Each row was made from one small tree. Brackets hold a mark, then the marks that hang from it, in the order of their numbers. Every link used is in the known rows. Write each row's tree.
Known rows
[q401 q741]: [ 21 -15  28   0 -22  -2  -8  10 -23   2  -8 -22 -30  23 -21  14  -9 -13
  -8  -7  -3  -5  -8  -6 -30  24  21   8  45  -6  14]
[q762 [q420 q572 q741]]: [ 16   2  13   5   8  14  20   1 -16   5   2 -12 -26  33   6   8  24  -1
   9 -11  25  14  10  36 -12  21  28  -6  50  10  31]
[q256 [q572 [q420 q741 q762 q898]]]: [ -6  10  24  42   4  15  15  34   4  -4 -14 -30 -23  39  16  -5   5  -2
  -1  -7  29   3   3  13 -40  31  24  17  56  13  38]
[q256 [q572 [q420 q762 q898]]]: [  6   7  13  40   0   9  16  35   1   0  -9 -24 -21  37  10 -10  13  -2
   1   2  20  -4   5   4 -43  31  19  15  60  20  36]
[q256 [q572 [q420 q741 q898]]]: [-10  12  21  31  -6   6   8  32  -3  -4 -16 -32 -21  33   7 -15  -4  -6
 -11  -7  29   6   4   9 -45  26  19   6  55   6  32]
[q256 q572]: [ 17   5  12  11 -25   0   4  22 -16  10 -20 -13 -19  20 -13  -7   8 -22
 -11  -4   4  -6   0  -3 -43  20   9  13  59  -4   9]
[q967 [q572 q256 [q420 q762 q898]]]: [  8   5  15  46  14  15   8  23   5  -9 -21 -32 -33  25  33 -21  15   8
  22  -2  15  12   9   7 -50  31   6  15  70 -12  53]
[q420 q572 [q741 [q401 q617]] q898]: [-14  -2  38  -2  -6  25  25  20 -12  -3  -2 -38 -22  35   0   3  -5   7
 -12  -1  42  14   4  12 -13  42  36  -7  49 -12  37]
[q572 q256 [q420 q898]]: [  7   3  13  32  13   5  10  25  -5 -21 -11 -34 -34  26   8 -19  -5   0
   7   5  26  16  14   1 -43  21  19  -7  46   2  47]
[q572 q256 [q420 q762]]: [ 28   8  14  42  25   8  14  24  -6 -23 -12 -17 -38  24  14  -6  15   0
  19   2  15   4  11   4 -42  17  24  10  40  -3  50]
[q967 [q572 q256 [q420 q898]]]: [  5   7  12  35   4   5   1  21   0  -9 -25 -35 -31  18  24 -30   5   2
  14  -1  16  15  10   3 -55  27   2   4  67 -20  47]
[q762 [q420 [q572 q256] q741 q898]]: [ 10   5  26  14  12  28  28   4  -8  -3  -3 -30 -26  40  18   4  16   3
  17  -7  38  30  14  31  -8  27  23  -3  56  14  37]
[q498 q967]: [  1 -17  23   6  -7  -9  -9  12 -14  -5 -13 -17 -36  24  -3 -22   1 -12
 -13  -6 -12 -17  16  -4 -20  24   7   3  55  -8  16]
[q148 [q256 [q572 [q420 [q741 q401]]]]]: [  0  37  44  29 -17   9   5  33   1 -11 -32 -26  -5  28  12  -8   4 -17
 -10  -2  17  -2  -3 -11 -54   8  18  16  25 -23  37]
[q148 [q256 q572]]: [ 11  22  30  19 -30   8   0  26  -7   5 -29 -13  -5  23  -3  -6  15 -27
 -11   0   0  -4   1 -12 -51   6   4  16  40 -12  17]
[q420 [q572 q256] q741 q762 q898]: [  9  -5  25  23  18  37  25  14 -10  -5  -7 -25 -32  38  16  10  20   6
  17 -12  39  25  16  29 -11  29  28  14  59  15  40]
[q898 [q420 q572 q741 q762]]: [ -6 -11  10  16  16  20  19  25 -19   8  14   3 -30  26   0  18  38   0
  -6  -9  28   2   9  44 -19  23   7   6  54  28  23]
[q854 q617]: [  7  -1  21  12  -3   3  -2  20 -27   3   7 -18 -26  27 -25   4  12 -22
 -11   5  -7   5   6   4 -28  22  19   0  47 -16  20]
[q741 q401]: [  7  -4  21  -7 -17  -4  12  11 -16  -2 -11 -19 -26  22 -11   1 -14  -8
  -6  -4   6  -5 -10  -3 -24  26  31  -1  39 -19  18]
[q498 [q967 q572]]: [ -2 -11  23  14 -11  -6 -15  12  -8   0 -24 -22 -35  18  15 -34   9  -8
  -6 -10 -15 -16  15  -4 -31  28  -7  12  71 -24  22]
[q762 [q420 q572 [q741 q401] q898]]: [ -3   3  29   4   6  23  33   6  -5   1   3 -32 -22  45  16   9   7  10
  12  -7  39  20   4  31  -1  36  35  -6  52  13  38]
[q148 q256]: [  6   7  24   9 -20   2  -3  16 -10   2 -17 -12 -15  22  -7  -1   8 -17
  -8  -2  -4   1   2  -2 -43   3  15   0  33 -10  19]
[q854 [q617 [q401 q741]]]: [ 15   7  49  16 -12   4  -6  17 -32  -3  12 -34 -15  34 -26  25  12 -28
 -11  15 -14   2  -5 -20 -14  31  16  21  43 -32  27]
[q498 [q967 [q572 [q420 q898]]]]: [-14  -9  21  28   1  -5 -10  21   1  -8 -19 -34 -35  27  25 -42   6   3
  -3  -4  -3 -13  19  -3 -35  35  -3   5  71 -12  41]
[q420 q572 [q741 q401] q762 q898]: [ -6  -7  29  11   9  31  32  15  -6  -1   0 -28 -26  46  14  16   8  15
   9 -12  40  13   2  27  -2  40  44  11  54  14  40]
[q148 [q256 [q572 [q420 q898]]]]: [  0  25  28  33 -18   8   4  35   2  -3 -22 -25  -4  32   7 -14  12 -14
  -8   5  13   0   4 -11 -55  11  10  10  40   1  35]
[q498 [q967 [q572 [q420 q741 q898]]]]: [-23  -6  30  30   5  -1 -12  21   3 -11 -22 -38 -36  28  30 -39  -1   4
  -4 -11   4  -7  18   5 -34  33   2   7  68 -17  41]
[q617 q401]: [ 11  -5  18   5 -14  -8   4   7 -25   2   2 -19 -21  25 -15  11   6 -20
  -9   4  -7  -1  -3  -7 -18  23  18   5  48 -18  20]
[q420 q741]: [ -9  -9  22   4  -6   2  -1   9 -17  -1 -13 -19 -35  22  -7   4 -13 -10
 -11 -21  12  11   0  25 -28  16  28  -5  44 -12  13]

Write each row's tree
[-21  -3  31  35  22  14  21  27   7 -17  -2 -39 -33  45  24   3 -13  18
   7  -8  34   8  -2  22 -25  37  47   2  41   8  52]
[q572 [q420 [q741 q401] q762 q898]]
[  4  -2  19  21  20  26  20  24 -18   0   4   0 -31  22   6  15  40  -4
   1  -7  32   9  11  38 -21  20   0  13  52  18  27]
[q898 [q420 [q572 q256] q741 q762]]
[ 30   4  20  19  17  29  19  10 -20  -6 -13  -7 -34  26  10  13  31  -2
  15 -14  27  13  15  25 -18  16  28  18  49  -1  36]
[q420 [q572 q256] q741 q762]
[ 11  29  25  31 -18   3   0  33  -2  -4 -26 -16  -6  25   4 -13  17 -19
  -9   4   7  -6   4 -13 -59   5   9  12  34  -9  33]
[q148 [q256 [q572 q420]]]
[ -8  -4  22  11  13  21  25  25 -16   3  10  -3 -26  29   5  20  30   2
  -5  -6  32  -1   1  36 -14  28  14  11  47  17  28]
[q898 [q420 q572 [q741 q401] q762]]
[-18   0  43  11   2  19  28   7   4  -3  -4 -42 -24  46  20  11 -15   7
  11 -10  30  21  -6  29  -6  38  35  -4  48   3  30]
[q762 [q420 [q741 q401] q898]]
[ -5  -4  42  16   5  18  18  13  -5  -7 -13 -23 -32  35  13  20  -9   2
   6 -18  16   4 -12  21 -14  29  45  17  39 -14  25]
[q420 [q741 q401] q762]
[  4  17  18  29  -6   0   3  30  -9  -6 -20 -21 -23  24   3 -13   3 -13
 -12  -9  22  -1   3   7 -50  17  19   8  47  -6  30]
[q256 [q572 [q420 q741]]]
[  9  -2  31  19  -8   1 -13  12  -8  -8 -34 -26 -36  14  20 -36  10 -12
   2  -7 -12  -9  17 -10 -34  25 -13  18  68 -35  25]
[q498 [q967 [q572 q256]]]
[-24 -20  32  25  10  25  17  16   2   1  -2 -33 -35  46  14  16 -10   9
   6 -19  23  17   0  36 -13  36  37   7  57  17  25]
[q420 q741 q762 q898]
[  3  23  30  42 -10  16   9  36   7  -3 -21 -23  -5  37  15  -7  18  -9
  -1   5  13  -2   4  -7 -51  15  13  18  42   7  39]
[q148 [q256 [q572 [q420 q762 q898]]]]
[ 41   7   7   7   7  13  24   3 -19   2  -2  -8 -24  26   4   1  35  -7
  19   1  19  11  15  17 -17  18  16  -2  53   8  34]
[q762 [q420 [q572 q256]]]
[ 21  -7   1   2  -4  15  16  12 -22   1  -5 -20 -28  26  -9 -10  18  -4
   4   3  27  18  20   7 -23  24  13  -6  62  14  32]
[q420 [q572 q256] q898]
[ -3   5  32  48  30  22  17  26   4 -27 -13 -38 -37  37  29  -3  -3   9
  17  -6  35  22  10  19 -34  26  31   8  44   3  54]
[q572 q256 [q420 q741 q762 q898]]
[ -5 -14   5  36  21   6  17  27   1  -8   7 -25 -35  42  10  -4   4  13
   8   1  19   1   8  17 -33  33  35  -4  52  28  47]
[q572 [q420 q762 q898]]
[ 12   1  18  45  26  16  19  27   2 -21  -8 -31 -35  35  20  -8   6   7
  20   4  25  12  12   7 -36  27  24   7  49  12  53]
[q572 q256 [q420 q762 q898]]
[ 15  -4   0   4   3   8  13  23 -28   4   6   5 -28  12 -14  -1  38 -13
  -9   5  22   4  14  20 -30  16 -12  -3  54  16  21]
[q898 [q420 [q572 q256]]]
[ -5  -6   5  40  10   6   7  23   5   2  -9 -28 -32  29  26 -18  12  12
  13  -4  11   3   5  16 -47  35  15   7  73   1  48]
[q967 [q572 [q420 q762 q898]]]
[ 48  -2   1  15  11  19  21  11 -23   0  -7   2 -31  23  -1   6  43  -4
  18  -1  14   2  17   9 -22  19  21  16  55   9  35]
[q420 [q572 q256] q762]
[ 27  11  34  12  13  31  27  11 -16 -13 -17 -15 -29  28  15  15  22   0
  17 -11  32  10   5  15 -12  23  36  23  40 -16  41]
[q420 [q572 q256] [q741 q401] q762]
[ -7   7  27  34  18  12   8  24  -3 -27 -16 -40 -36  29  16 -14 -15   2
   5  -6  36  25  12  14 -41  21  24  -5  40  -6  48]
[q572 q256 [q420 q741 q898]]
[ 14  -9   2   5   4  14  28   5 -11  11  12 -19 -23  41   3   1  24   5
  13   2  24  13  13  26 -10  32  22 -12  64  33  34]
[q762 [q420 q572 q898]]
[ 14   9  25   0   6  16  27   2 -13   0  -2 -18 -23  35  10  10  16   1
  11 -10  29  11   2  28  -7  25  35  -2  43  -1  35]
[q762 [q420 q572 [q741 q401]]]
[  2   8   9  29 -10   1   9  33  -5  -1 -12 -27 -20  31   0 -18   3  -8
  -9   3  21  -1   6   0 -48  27  15   5  57  12  32]
[q256 [q572 [q420 q898]]]
[ 10  14  24  45  16  15   2  20   1 -13 -29 -27 -36  18  36 -16  14   3
  20 -12  15  13   6  14 -52  22  11  19  60 -29  50]
[q967 [q572 q256 [q420 q741 q762]]]
[ 13   4  39  10   8  29  29  19 -13  -4  -3 -17 -25  33   9  19  21   6
   2  -5  29  -2   0  15 -11  37  43  14  43 -18  41]
[q420 q572 [q741 [q401 q617]] q762]
[ 19  12  10  37   0   4  12  32  -5  -2 -13 -13 -22  29   5  -8  19  -8
   1  -1  13 -11   4   1 -46  24  19  18  53   8  34]
[q256 [q572 [q420 q762]]]
[ -4 -16  15  16  13  29  23  14 -10   6   5 -21 -31  44   8  13  18  12
   7 -14  34  16  13  37  -7  33  36   5  62  29  36]
[q420 q572 q741 q762 q898]
[  0  -4  18   8   9  21  26   5  -9   6   7 -26 -25  43  11   7  15   6
  10  -9  35  23  12  39  -6  31  29 -10  59  24  34]
[q762 [q420 q572 q741 q898]]
[  1  32  35  32 -15   8  -1  32  -1  -7 -29 -21  -7  27   9 -10  11 -19
 -11  -4  13   0   3  -5 -57   4  13  13  30 -14  33]
[q148 [q256 [q572 [q420 q741]]]]
[-10 -13   9  -2  -2  15  12  12 -19   6   0 -24 -29  33  -7  -1   4   3
  -9 -14  35  20  15  30 -16  26  29 -13  58  17  27]
[q420 q572 q741 q898]
